What can hang from each mark
K: F
J: F
M: F
S: F
W: F
U: F
Y: F
A: P Z
Z: A F
T: F
G: F
F: G J K M S T U W Y Z

Every row comes from one small tree of marks. Brackets hold a mark, then the marks that hang from it, in alphabetical order. Every link used is in the known rows. Which tree was each row made from?
In the rows, 128 means zero.
Known rows
{U {F S W}}: [112 157 148 107 153 157 163 106 106 124 127 128 119 120 149 142 102 102
 132 121 109 154 168 141 141 184 139 148 160 141 137 110 139 103 139 146
 130  85 133  97 130  88 116]
{F J S U}: [109 134 194  97 192 162 181 115  98  92 153 151 130 155 148 191 119 114
 153 149 108 137 190 137 154 185 135 127 144 169 128 134 158  79  98 156
  95  80 138 107 111 133 128]
{A Z}: [125 108 126 133 140 139 114 124 120 132 108 136 124 127 111  92 136 113
 143 122 149 131 120 120 115 116 127 125 122 137 129 140 147 131 120 129
 125 111 128 134 137 144 129]
{M {F K T U Y}}: [159 146 162  60 157 147 201  83 146 107 181 102  98 164 112 171 112  97
 172 174 150 169 169 172 136 176 174 109 158 172 136 106 189 103 132 145
 101  90 141 104 139  74 132]
{A P {Z {F J T Y}}}: [125 153 178 135 156 157 145  83 126 137 128 110  84 161 158 118 127  89
 183 131 147 165 147 149 139 161 149 125 135 154 126 115 201 121 127 128
 130  92 100 101 154 116 128]
{W {F K T Y Z}}: [178 146 162  69 152 168 190  94 151 117 152  69 100 143 107 121  95 103
 150 163 146 173 157 202 120 177 132 131 145 132 118 123 196 110 149 167
 119 115 129 113 137  82 143]
{K {F J M T U Y}}: [144 193 180  44 169 170 222  65 128 113 177  77 101 144 164 156  90  77
 191 163 159 138 194 179 168 209 165 146 145 158 135 108 170  75 118 137
 115  93 137  98 119 112 156]
{M {F J T {Z A}}}: [158 144 159  84 138 129 177  85 140 118 150 117 105 194 126 127 106 109
 174 135 133 138 178 165 116 154 161 180 126 184 114 118 172  98 138 102
 101 104 126 102 142  91 122]
{Y {F J M W}}: [137 189 160  97 135 165 176 117 133 157 165  92 120 153 184 108 107 105
 186 120 135 137 172 170 142 187 146 141 163 148 119 108 144 106 143 145
 146 116 106 130 119 132 132]
{T {F W Y}}: [121 141 138 105 133 154 167  84 138 115 141  84  96 118 137 129 121 118
 108 142 160 159 150 162 139 176 139 141 163 141 138 114 156 127 141 137
 127  91 126 125 135  94 131]
{M F}: [139 129 116 104 134 105 143 117 142 121 146 145 126 153 143 138 130 127
 137 135 145 137 139 128 121 118 144 115 148 163 135 115 142 134 126 115
 126 123 125 134 133 114 104]
{T {F G K M U}}: [175 160 178  62 156 170 200  65 178  96 180  59  99 116 118 137 103 102
 161 183 176 136 181 162 143 206 156 136 134 129 129 106 154  91 118 148
 122 122 136 147 114 144 147]
{Y F}: [137 158 133 124 132 129 141 156 147 142 135 125 143 127 140 107 130 130
 150 123 115 124 140 144 128 128 123 105 144 145 128 122 146 117 142 134
 150 151 105 144 113 116 119]
{J {F T Y}}: [138 156 143  79 117 129 167  87 135 139 129  80 102 114 139 148 120  97
 152 119 127 172 138 150 161 162 159 119 167 134 142 117 191 123 148 142
 129  90 129  99 115 103 141]
{G {F K}}: [148 154 131  90 140 123 159 124 143 127 136 104 119 150 116 130 114 104
 145 144 134 131 164 171 134 137 126 142 126 135 138 118 155 136 145 142
 132 136 126 113 129 119 150]
{M {F J Y Z}}: [122 116 149  62 167 135 177  96 125 112 164 141 111 210 155 151 119 112
 145 148 144 178 159 184 119 158 150 141 148 192 130 117 161  92 131 133
 109  75 136 114 142  98 113]
{Z A {F S T U Y}}: [128 160 203 111 149 153 200  70 139 117 148 131 122 130 143 184 102  89
 154 154 102 116 201 146 164 199 132 136 121 149 131 117 189  74 138 131
 116  94 112  86 130  70 131]
{J {F M}}: [153 158 140  81 108 124 153  89 149 151 128  82 115 102 165 121 116 103
 161 117 143 137 143 131 161 141 154 129 156 122 137 111 149 123 140 142
 141 121 119 130 108 151 129]
{Y {F S T Z}}: [151 158 179 100 153 148 174 144 127 139 137 103 124 143 125 112 113 101
 172 137 114 144 168 175 121 155 129 119 150 164 124 137 185  82 140 146
 128 130 116 127 120  89 121]
{W {F G J S T U}}: [147 173 206  77 209 179 220  92 122  84 175 120 117 134 134 185  91  95
 170 155 116 153 192 154 146 234 142  99 164 157 119 127 202  94  98 169
 105  84 137  98 100 128 142]
{Y {F G S U {Z A}}}: [127 134 205  92 179 170 201 117 138 115 159 137 145 160 107 144 105 100
 167 155 113 128 188 190 136 202 128 106 130 165 108 123 164  53 138 151
 125 119 116 129 119  93 128]
{A P {Z F}}: [128 127 154 166 137 129 112 101 142 140  96 128 104 132 145  94 133 106
 164 128 157 133 127 127 129 114 131 110 129 142 124 117 169 139 129 119
 142 129  92 129 155 132 116]
{W {F G M S Y}}: [126 151 167  77 172 180 189  84 126 118 199 110 133 130 181 175  95  84
 133 154 148 160 158 159 146 222 119  87 162 104 127 117 161  96 121 178
 137 103 130 147 112 138 112]
{J {F G T U W}}: [143 170 175  73 144 149 208  63 134 125 131  74  83 113 104 142  96  81
 183 128 143 168 153 176 165 221 189 102 181 152 121 106 192 116 140 143
 124  75 140  77 113 107 178]
{Z {A P} {F K}}: [149 156 163 157 104 128 141  82 173 130 130 105 112 155 149 133 122 120
 151 148 124 108 171 153 151 148 133 166 106 128 114  94 154 131 168 113
 138 169  83 123 158  98 113]
{K F}: [133 157 116 108 138 118 152 117 138 110 120 115 127 135 140 120 120 117
 130 144 145 110 152 153 143 129 132 136 129 153 135 119 132 125 137 112
 134 150 122 131 125 117 131]
{W {F G}}: [143 146 135 111 154 143 160 115 147 110 148 121 133 118 127 133 108 119
 128 134 132 140 130 145 125 173 121  92 145 122 117 120 150 135 125 148
 142 133 124 134 112 137 133]
{G {F K Z}}: [156 136 147  74 148 130 167 120 145 127 126  97 112 169  99 113 106 101
 152 152 146 140 165 204 122 136 122 153 115 146 130 122 154 111 149 146
 127 126 129 105 139 104 156]
{G {F K W}}: [139 161 134  93 134 135 172 109 132 134 131  92 104 160 120 128 107  99
 152 139 148 140 168 193 140 164 135 148 143 139 135 111 155 143 156 148
 131 116 125  95 140 102 161]
{S {F G J U Y Z}}: [109 109 201  55 187 180 219 105 121 112 168 116 106 171 120 170 109  89
 162 155 124 189 176 209 140 214 151 121 143 173 130 107 170  54 132 171
 119  55 142 110 122 105 170]

Which tree is each row?
[142 168 177 145 120 139 155  77 161 119 138 107 112 188 165 146 121 121
 162 148 111 116 191 160 157 169 137 189 106 147 112  92 160 121 160 114
 127 149  83 108 152 110 115] -> {Z {A P} {F J K}}
[132 128 197  63 185 174 194 100 112  87 175 116 114 232 126 171 107  95
 144 177 133 179 197 209 128 227 138 167 121 167 115 128 164  68 130 158
  96  93 152 123 130 127 138] -> {F G J K S Z}
[145 135 157 152 137 138 123 100 152 133 107 109  97 151 137  96 135 104
 171 145 158 139 144 145 131 126 138 124 122 143 124 110 175 139 140 128
 137 135  93 131 161 125 121] -> {A P {Z {F K}}}
[132 124 197 101 169 162 185 129 134 125 138 137 148 144 115 136 110 110
 166 146 109 115 188 175 137 162 122 116 132 168 112 131 165  57 141 155
 123 126 106 126 123  84 117] -> {Y {F S U {Z A}}}
[153 144 169 101 139 133 167  80 136 123 154 107  90 198 135 129 111 107
 189 138 145 145 171 169 121 152 170 172 139 178 105 109 177 105 139 107
 101 110 111 102 157  88 107] -> {M {F J T {Z {A P}}}}
[161 164 149 109 118 152 169  96 126 133 139  62  82 151 107 121 106  99
 162 145 148 156 161 178 132 186 162 163 147 135 121 116 166 140 154 137
 112 118 136 101 148  91 159] -> {F K T W}
[151 152 197  75 183 171 201  95 141  64 157  98 109 147 129 178 121 122
 141 179 131 139 218 154 153 189 141 161 146 177 137 124 184  87 107 158
  88 100 132 121 110 126 124] -> {T {F J K S U}}
[167 161 177  87 140 161 175  90 135 143 159  80 102  94 125 132  96  91
 197 142 154 122 154 134 143 168 161 121 134 117 123 120 149  92 108 141
 117 111 137 109 124 130 153] -> {F M T U}
[145 150 147  99 147 118 166 113 122 114 157 129 114 153 146 163 122 101
 152 142 133 145 166 131 129 144 152 118 165 170 138 125 177 121 120 125
 107 110 131 123 128 102  97] -> {M {F S T}}
[149 118 177  38 152 151 201  74 149 116 128  82 101 149 103 147 111 100
 159 159 143 186 166 207 157 180 161 121 153 161 129 111 185  81 151 173
 116  77 136 101 126  93 154] -> {J {F K U Y Z}}
[129  97 161  70 160 144 187  78 141 115 160 142 121 173 114 148 110 110
 150 154 148 146 164 178 127 159 149 123 131 176 120 111 156  75 138 133
 109  86 128 110 146  71 118] -> {M {F U Y {Z A}}}
[105 132 203  45 188 194 203  70  97 120 204 117 114 212 179 178  94  70
 153 164 151 186 184 203 140 249 138 145 135 139 120 121 149  43 120 167
 112  56 153 131 130 135 130] -> {F G J M S Y Z}
[157 162 183  71 145 156 196  70 167 129 165  96 110 137 164 154 102  94
 166 176 146 138 180 168 156 193 145 125 121 138 138  99 155  87 138 150
 137 107 118 119 136 113 147] -> {Z {F K M U Y}}
[145 160 167 115 140 125 165 110 149 109 132 129 126 158 159 157 123 112
 129 162 112 127 189 148 145 159 119 145 124 155 140 120 164 113 143 139
 127 134 113 125 130 111 123] -> {Z {F K S}}
[130 153 158 171 107 119 130  84 159 137 116 125 118 137 158 130 127 124
 147 127 119  98 153 130 151 135 127 149 110 126 114  99 143 129 154 105
 144 154  80 119 149 103 110] -> {Z {A P} F}
[140 128 179  64 155 168 182  74 134 118 160  78 107 130 165 140 105  96
 127 165 168 156 177 169 137 176 124 148 146 136 138 129 159  67 123 157
 119  93 131 148 128 114 106] -> {T {F M S Y Z}}
[182 199 185  78 134 180 210  98 151 154 171  48  95 123 125 106  90  86
 222 152 151 138 188 193 146 204 171 122 163 142 120 106 177  97 149 161
 135 126 115 117 129  95 156] -> {Y {F K M T U W}}
[185 179 148  99 130 152 167 100 151 142 153  74 114  86 149 110  92 100
 170 131 148 122 145 131 131 154 136 121 152 103 122 121 162 130 122 146
 138 143 118 126 116 134 132] -> {W {F M T}}
[149 137 180  78 141 174 207 114 138 124 160  72  95 121 103 167 117  91
 170 158 119 171 178 177 149 177 158 124 152 142 145 105 193  92 146 172
 114  92 132 109 125  79 162] -> {S {F K T U Y}}
[131 180 178  58 173 158 204 103 106 112 177 101 104 194 149 190 105  75
 162 156 116 171 210 196 155 204 135 157 145 154 146 120 204 100 137 163
 105  82 137  83 123  97 143] -> {G {F J K S T Y}}
[134 139 172  88 165 173 197  82 131 104 164  99  97 162  91 152 102 100
 159 169 159 161 162 196 145 232 164 115 146 142 112 105 151 110 138 158
 115  95 148 106 138 110 172] -> {F G K U W}
[135 173 130  88 139 134 176  99 127 117 144  90 111 136 137 133 110  94
 142 152 147 138 157 170 149 162 144 135 140 148 141 116 164 115 142 120
 129 128 132 112 127  89 141] -> {K {F T Y}}
[178 181 175  94 139 158 166  81 155 136 137  85  93 156 149  95 109  80
 198 145 155 130 183 145 129 169 152 176 109 153 133 119 190 114 131 122
 126 113 115 113 138 148 149] -> {A {Z {F J K M T}}}
[127 157 138  72 140 141 164  96 132 157 165 101 120 132 167 142 103  83
 154 133 154 139 151 166 146 156 124 124 138 112 143 111 141 111 133 149
 147 107 127 116 126 124 141] -> {G {F M Y}}
[131 104 159 141 123 145 128  97 131 140 119 109 113 154 117 111 117 123
 148 131 141 124 135 167 128 132 132 158 112 124 100 118 133 100 147 126
 121 138 105 123 160  97 115] -> {F {Z {A P}}}
[137 167 170  64 129 155 203  68 113 129 144  63  85 153 144 172 112  75
 156 144 135 195 185 193 177 218 167 139 190 147 139 109 215 116 166 172
 109  73 133  90 128  82 138] -> {J {F K S T W Y}}
[126 132 147  94 118 158 167 116 135 158 163  88 116 112 172 146 121  91
 145 128 134 151 149 151 147 150 137 128 150 114 147 102 139 101 146 159
 144 104 119 147 124 121 134] -> {S {F M Y}}
[142 181 177 112 151 131 177  98 139 114 143 125 114 141 147 161 108  85
 152 149 119 139 172 144 142 196 135 120 127 146 135 120 177 109 129 117
 132 115 125 110 119 113 139] -> {Z {F G S T}}
[156 154 177  60 145 190 208  47 154 113 178  43  83 119 136 143 100  97
 153 177 185 156 185 185 154 214 161 145 161 133 132 101 162  95 136 164
 117  88 131 127 135 104 146] -> {T {F K M U W Y}}
[124 167 182  88 184 162 192 132 142 111 170 136 137 158 131 144 114 116
 179 142 109 143 170 170 139 201 145  92 145 170 118 115 160  87 123 146
 134 109 122 123 103 129 146] -> {Y {F G J U}}
[137 167 154  96 153 126 168 124 114 128 135 118 117 131 132 153 105  83
 159 131 123 129 175 150 145 150 123 124 144 140 143 133 179 118 124 141
 123 112 129  95 118 106 138] -> {G {F S T}}
[121 129 159  72 144 134 179  87 136 124 128 111 115 111 134 163 122 108
 148 132 127 164 148 153 171 165 155  93 166 150 139 113 173 105 136 160
 126  77 129 102 111 111 143] -> {J {F U Y}}
[123 103 169 114 141 151 152 107 111 120 125 136 137 163 120 143 114 111
 127 142 124 120 171 160 131 151 114 165 113 141 113 138 143  79 142 135
 105 118 126 121 139 101 110] -> {F S {Z A}}
[101 118 171  68 195 150 203  89 118  94 200 162 128 175 146 208 115  92
 140 170 145 173 170 161 144 208 154  68 169 173 137 112 168  82 109 156
 108  66 147 127 124  99 109] -> {M {F G S U Y}}
[158 165 190  53 179 153 203 109 118 111 144  91  99 198 119 152  96  75
 180 160 129 158 217 213 138 181 134 177 131 172 134 132 199  88 135 154
  99  98 137  82 131 100 153] -> {G {F J K S T Z}}
[126 154 143  96 154 139 189  95 127 110 124 106 110 129 123 127 103 104
 154 151 162 119 170 178 158 171 154 128 154 170 128 111 145 115 135 129
 124 112 127 103 131  98 157] -> {K {F U W}}
[118 149 177 100 158 167 183  99  97 105 159 110 108 203 156 173 116 106
 142 153 129 162 201 182 151 213 143 177 156 158 124 121 166 113 141 161
  97  87 136 108 136 117 130] -> {F J K S W}
[122 133 161 156 151 138 125  94 143 133 114 129 102 146 140 104 130  96
 167 134 160 142 125 138 127 151 139  98 126 136 119 111 166 134 128 118
 149 127 101 131 152 139 127] -> {A P {Z {F G}}}
